Known rows, with every step that occurs
K-S-A: [-11  12   1  -4 -17  18 -33  28 -12  -4   3   2  -9  -6  11   0  -8  -4
  -5   3  13   3  18  18  -9  -5   1   3 -18  12   7  -6  -1 -22   2  -1]
Y-E-S-H-R: [ -3 -17  -5   2 -13  17  -7  14  10   2 -11  38  -6  22  16 -14   2  -8
  15 -15 -58  16 -15   1  12   3  -3   8  -8   8  21 -18  16  -3   7  19]
E-S: [  0 -19 -21   3   5  25  -3  -8  15   1   2   0  -6   2  13   2   2  -5
  -4   0 -22   2  -9  -8  16   0  -5  -1  -7   5  10  -8   1  -9   4  -9]
K-S-A-C-L: [-18  14  -3   0 -20  -5 -26  44 -13   7  16 -30 -13   6  11  10 -26  -4
  17   5  22   5   6   7 -11  -2   8  10 -61   3  -8  -5   3 -20  11  10]
H-S-W: [-11 -22   0  -4  -7  18   5  19   4   3   5   8 -18   8   1  -6  11  -5
   1  14  -2   9 -14   4 -16  -4   2  -5 -14  -8  -1   6  -3  -1  -8   7]
E-S-A-C-X-N: [-15 -10   8   6 -16  26 -27  15   4   5  17  13 -43 -27  29   0 -24  -4
  -2   6  -9  27 -35   6  15  -2  -5  14  -5   8  20   0  10 -10  11  -5]
R-H-S: [ -7 -14   4   3   8  54   8   8  -9  -1   8  -1 -14  25   3  -8   0  -2
   9   7  39   4  -4  -6   5  -5   4  -4 -18   8  10   1 -13   2  -7  14]
W-F: [ -3  12   4   0   0   3   3  -4   4   1  10   0  10   6   2  -2   7  -2
 -20   5   2  -5   3   7   1   4   3  -4 -13 -14   1  -4 -11  -8  -8  -5]
Y-E-S-A-N-X: [  6  -9 -15 -15 -12  63 -19   5  26  -5  -1  24 -35  18  29   8  13 -14
  -7   5   7  -5 -25  19  24   1  -1   2 -10  -2  -7 -19  19   3  -1 -12]
W-S: [  2 -13  21   2   6  16  -2  -1  -3   2  15  18   1  16   2  -4   6  -9
  -1   2 -29   0  -3   0  13   3  -6   0  -7   1  -5  -2  -6  -9   9   0]
R-H-S-W: [-14 -33   0   1  -5  36   2  28   6   2   4   8 -26  18   6  -8   2 -11
   5  12  32   8 -11   1  -4  -7   9  -4 -45  -1  10   4 -11   2 -11  17]
K-S: [ -5  13  -8  -1 -11  13 -18  15 -14  -2  -7 -14   4   3   4  -1  -7  -2
   5  -3  16  -1  16   2   1  -2  -3   0 -17  13   8  -9  -2 -14   2   0]
X-N-A-S-E-Y: [  0  -4  -3  13  -7  42  -6  31  17  18   8  -9 -40  20  23   8 -11  -3
 -23  12 -60  17 -61  28  13  -1  -6  -2  10  11 -15   5  39 -11   2  -4]
Y-E-S-W: [ -1 -23 -22  -1 -15   3  -3  26  44   1  -9  22 -28   2  21 -12  12 -19
  11  -1 -23   9 -18   6   7   2   4   0 -30  -4   6 -13  22  -1   1   8]
Y-E: [  5  14   1  -1  -7  -6   4  10  13  -2  -5  13 -11   6   5 -14   5  -6
  18  -6   4   3   0   8   0   3   3   1   9   0  -3 -10  18   6   1  14]
R-H-S-W-F: [-16 -21   5   1  -5  37   6  25  11   3  14   9 -16  25   8 -10  11 -12
 -15  17  33   2  -6   7  -3  -2  12  -8 -59 -15  11   0 -22  -6 -19  11]
C-X-N-A-S: [ -6  -2  27   8 -21  33 -24  29  -3  13   1  11 -29 -11  16 -11 -21  -2
 -21  -4 -28  23 -37   0  14  -4 -15   5  57   1  -2  -1  24 -10   4  -2]
A-C-L: [ -7   3  -4   4  -3 -24   7  16  -1  12  13 -33  -5  13   0  10 -18   0
  21   2   7   2 -12 -10  -3   3   7   7 -42 -10 -17   0   4   2  11  12]
C-X-N-A-S-W: [-12 -21  24   5 -34  17 -30  51  13  16  -4  20 -39 -17  19 -12 -19 -11
 -23   2 -38  27 -43   7   6  -6  -8   4  29  -7  -2   4  26  -9  -1   1]
C-A-S-H: [-10 -14  -2   8  -5  -2 -13  29   2   2  -5  26  -3   6  19 -15   8 -13
 -14  -2  -5   1  12  -4   8  -9   6   3 -11   7  -5   8  10   0  12   8]
C-X-N-A-S-E-Y: [ -6  -7  10   7 -21  38 -13  37   5  20  -1   0 -49   5  30  -1 -15   0
 -14  11 -61  23 -62  22  21  -1  -6  -1  26   8 -11  -3  34 -10  -4  -9]
Y-E-S-A-C-X: [-15  -8   7  -3 -22  13 -14  21  13  11   6  31 -41 -19  29 -13  -9 -11
  24  -3  -1  19 -25   6  17   0   3  13  -1  -2   6 -25  20  -7   3   9]
R-H-S-K: [ -5 -21   0   7   7  41   3   0   2  -2  20  -3 -29  22 -11  -6   2   9
   8   7   9   6  21 -13  -2  -8   8  -6   5  15  11  -6 -11   5  -6  13]
R-H-S-A-C-L: [-21 -13   8   3  -1  33   0  37  -9  10  32 -16 -30  27  11   4 -19  -5
  21  15  45   9 -14  -1  -6  -5  15   6 -61  -3  -7   5  -7  -5   4  25]
L-C-X-N-A-S: [ -5 -12  23   5 -27  39 -36  22   4  10   5  -4 -26 -17   6 -14 -27  -2
 -13   1 -30  22 -35  -7  11  -5   4   6  42  -3  -6  -1  22  -7   4   8]
L-C: [  0 -10  -4  -2  -6   5 -13  -8   5  -2   5 -15   3  -7  -9  -2  -4  -1
   7   5   3   0   2  -8  -4  -1  18   2 -13  -3  -4   0  -2   2   0   9]
R-H: [ -2  -8   0   4   3  18  -1  10   1  -1  -2   2  -7  10   4  -1  -7  -6
   5  -1  32  -2   2  -3  11  -2   6   1 -30   7  10  -1  -8   4  -2  10]
C-A-N: [ -1  -8   3  -7   0   8  -9  -8   7 -11  -7  12  -2  -1   1  12   7 -10
   5   6  22  -2  15  -1  11  -1   6  -7 -25   5 -20   6  -4  12   0 -17]
E-S-W: [ -6 -38 -25   0  -8   7  -8  15  30   4  -3  10 -17  -4  16   2   5 -13
  -8   5 -27   6 -17  -2   7  -1   0  -1 -37  -3   9  -4   3  -7   0  -6]
C-X-N-A-S-H: [-12 -11  27   8 -30  22 -30  44  -8  19  -9  29 -33  -2  23 -19 -18  -2
 -31  -9 -43  27 -43  -3  10  -7  -4  11  57  -6  16   4  25  -9   5   2]
R-H-S-E: [-10 -14   1   4   6  37  16  10  -2   4  12  -2 -29  30  11  -4   5   3
  18  15  19  10 -17  15   2  -1  12  -5 -23   5  -6   1  -2   2 -17  15]
X-N-A-S-W: [ -5 -19  12  10 -20  22 -22  44  24  12   5  13 -31  -1  12  -4 -14 -14
 -32   4 -34  20 -43  13  -2  -5  -9   3  14  -4  -6  10  32  -9   6   5]
C-A-N-X: [  0  -1  -5 -12   0  19 -16  -5  -5  -8 -11   0  -8  11   8  16   9  -7
  -2   9  42 -12   7   3  17   2   2  -6 -30   6 -24   8  -3  18  -1 -15]

Rows
[-19   0  31  -1 -23 -12 -13  13 -19  29  -6   8 -23 -15  -2   1 -26   1
  12  -6   8  20 -34  -9   7   2   2  10  26 -12  -5 -12  11  -2  -3   5]
N-A-C-X
[ -1  -3 -17   0   0   5  10   9   7   7  -1 -12 -21  15  16  12   6   2
   6  14 -32   1 -25  22   7   3   8  -5 -30   6  -9  -2  10  -1  -8  -8]
S-E-Y
[ -9 -27  15 -10  -1  87  -6   7  -1  -7  15  22 -25  22   8   8   2  -6
  -5  15  37   4 -12  10   7  -9   8  -3 -19   0  -1  -4 -13   0 -11  -5]
R-H-S-A-N
[ -8 -17 -13   3   8  57  19  16  -1   7   7 -14 -35  40  18   3   7  -1
  15  21   6   5 -29  16  12  -2  12  -9 -46  14   1  -1  -3   2 -14   8]
R-H-S-E-Y
[-21  23  21   2 -31  15 -43  37 -25   2   9  -1 -35 -25  19  -3 -35  -2
   7   3  26  24 -13  15   0  -4  -3  15 -13  17  17  -3   6 -16   8   5]
K-S-A-C-X-N
[-11 -36 -10   3 -14  -3 -27  27  28  -3   4   3  -6 -17   6 -11   3 -20
   0  14   4   1  12  -4   0  -8  19  -2 -54   3 -27   8   9   2   6  15]
L-C-A-S-W
[ -1   8  14   1 -15   4 -15  11  -7  -5  -3   3 -22 -18  13  -8 -15   4
   1   0  -7  16 -14   0   5   0  -6   3  21   6  15   9   3   2   2  -4]
C-X-N
[-11  -6  12  -4  -1  38  -5  12  -9  -1  20  13 -18   6   6  -5   6   2
  -5  14   4   9  -3  15 -16  -5   0  -2  12   1  -1   5  -2 -11  -5   5]
H-S-A
[-10  10  21   6 -14  -4 -10   9 -13   6   5  -2 -26 -20   8  -4 -26   2
  11   0  11  21 -31  -3   8   2  -4  12   5   4  10   3   7   6   7   5]
A-C-X-N
[-11   5  -8   0 -21   2 -24  29 -19   4 -16   6  -3  11  12  -9  -4  -2
  -7  -8  -1   4   9   0  -4  -5   7   8 -17   6  25  -5  -2 -12   4   4]
K-S-H
[-13   0   5   1  -9 -19  -8  31   0  10  24 -15 -16   3   7  11 -19  -2
  12   8   8   6  -9   6 -11   0  10   9 -44  -9 -17   4   7  -7  10  11]
S-A-C-L
[ -5 -23  35   2  -5  16 -11  10 -23   5   6  43  13  30   2  -7  -1  -7
  -1  -6 -71  13  -7   3  11   3  -7   6 -13   5   9  -3  -8 -11  12  14]
W-S-H-R
[-14 -15  11   0   1  57  -6  21  -8  -2  19  14 -25  16  11  -5  -2  -4
   0  12  37   8  -3  10  -4  -8   6  -1 -19   8   8   3 -11  -7  -8  13]
R-H-S-A
[  2 -16   3   1   5  21   8   8   3   9  12   6 -19  31  16   7  13  -9
   5  16 -59   1 -26  22  21   6   2  -5 -36   8 -15  -4   6 -10   1  -5]
W-S-E-Y
[-12   2  10   4 -13 -22  -4  26  -3  26  10 -27 -15  16  -5  14 -28  -1
  14  -2  -2  11 -27  -9  -5   5   7   6 -16 -16 -21   0  15  -3   8  12]
N-A-C-L
[  1   1  15  12  -6  39 -16  23   9  10  10   1 -20   5   8  -3 -17  -6
 -28  -1 -27  16 -36   6   7  -3 -14   3  40   4  -4   5  29 -10  10   3]
X-N-A-S
[ -1  10  17   6  -9   8 -18  15   2   5   4   1 -23   1   2   4 -19   0
 -15  -2 -14  21 -28   9  -6   3  -7   1  27   4   5  14  19  -3   5   1]
X-N-A
[ -9  -8   2  -2 -14 -15  -3  16  19   3   4  10  -1   0   4  -2  11  -9
 -24  10  -5  -1  -2  14  -7   3   9  -4 -41 -22   1   1  -9  -7 -14  -3]
S-W-F
[ -7  -8  -3   9   4  -7   0  15  15   1   7   7 -12   3  20  -5  10  -7
   6  11  -8   3   4  19  10  -2   4  -4 -20  11 -40   4  21  -1   0   4]
C-A-S-E
[ -6  11 -24  -1 -12  18  -7  23  -5   5  -8 -25 -18  17  18  11  -1   0
  10  11 -18   0 -10  23   6   1   5  -5 -46  19  -2 -10   7 -15  -6  -7]
K-S-E-Y
[  6  -3  -6 -13  -3  40  -6 -13  -5  -2 -10  -5  -6  19   4  17   5   0
 -13   6  21 -14 -18   3  18   1  -2  -2  -7  -6 -11  -5  -3  13  -5 -18]
A-N-X
[ -6   6  29   1 -23   5 -25  22 -10   8  -6   6 -32 -14   8  -6 -23   3
  -5  -4 -17  27 -28   3   3   2  -6   3  46   0   8  10  14  -3  -3  -3]
C-X-N-A
[-14   0  13   1  -6  -1 -10  10  -4   9  18  11 -15 -11   3   7 -14  -4
   1   6  20   8 -17  13  -6  -2   5  11 -18  -2  -6  -3   6  -5   5   7]
S-A-C
[ -1 -31  -9  -9  -3  59 -17  -7  22  -5   9  25 -17   1  16  18   5 -10
 -19   8 -20   3 -18   7  18  -4  -1  -1 -13  -4  -1 -12   1 -10  -1 -28]
E-S-A-N
[  3 -19  -7 -11 -10  52 -13   5  36  -7   4  36 -27   5  22   5  11 -15
   0   3 -17   5 -18  15  17  -1   2   1  -5  -3  -4 -22  19  -4  -1 -13]
Y-E-S-A-N
[ -1 -13 -18   2 -12   6  -4  19  24   4 -11  30 -22  16  26 -19  13 -11
   4 -11 -30   9 -15  -4  11   0   8   8   0  -3  24 -13  20  -1   6  11]
Y-E-S-H
[  5 -20  18   6   5   5  -7  -7   8   1  24  17 -13  13 -14  -2   9   2
  -4   1 -57   3  21  -7   7   0  -2  -2  14   8  -4  -8  -2  -6  10  -1]
W-S-K
[ -5 -20 -13   0  -3  30 -16   6  17  -1  12  16 -17  -7  20   5   1  -6
 -12   5 -21   7  -8   8   7  -3  -3   3 -13   5   8  -3   3 -17   3  -9]
E-S-A
[-19  15   6   1 -17  11 -27  26 -17   7  11  -3 -13  -9   6   5 -21  -5
   6   4  34   7   0  14  -7  -4   3  12 -34  11   3 -11   3 -19   8   7]
K-S-A-C
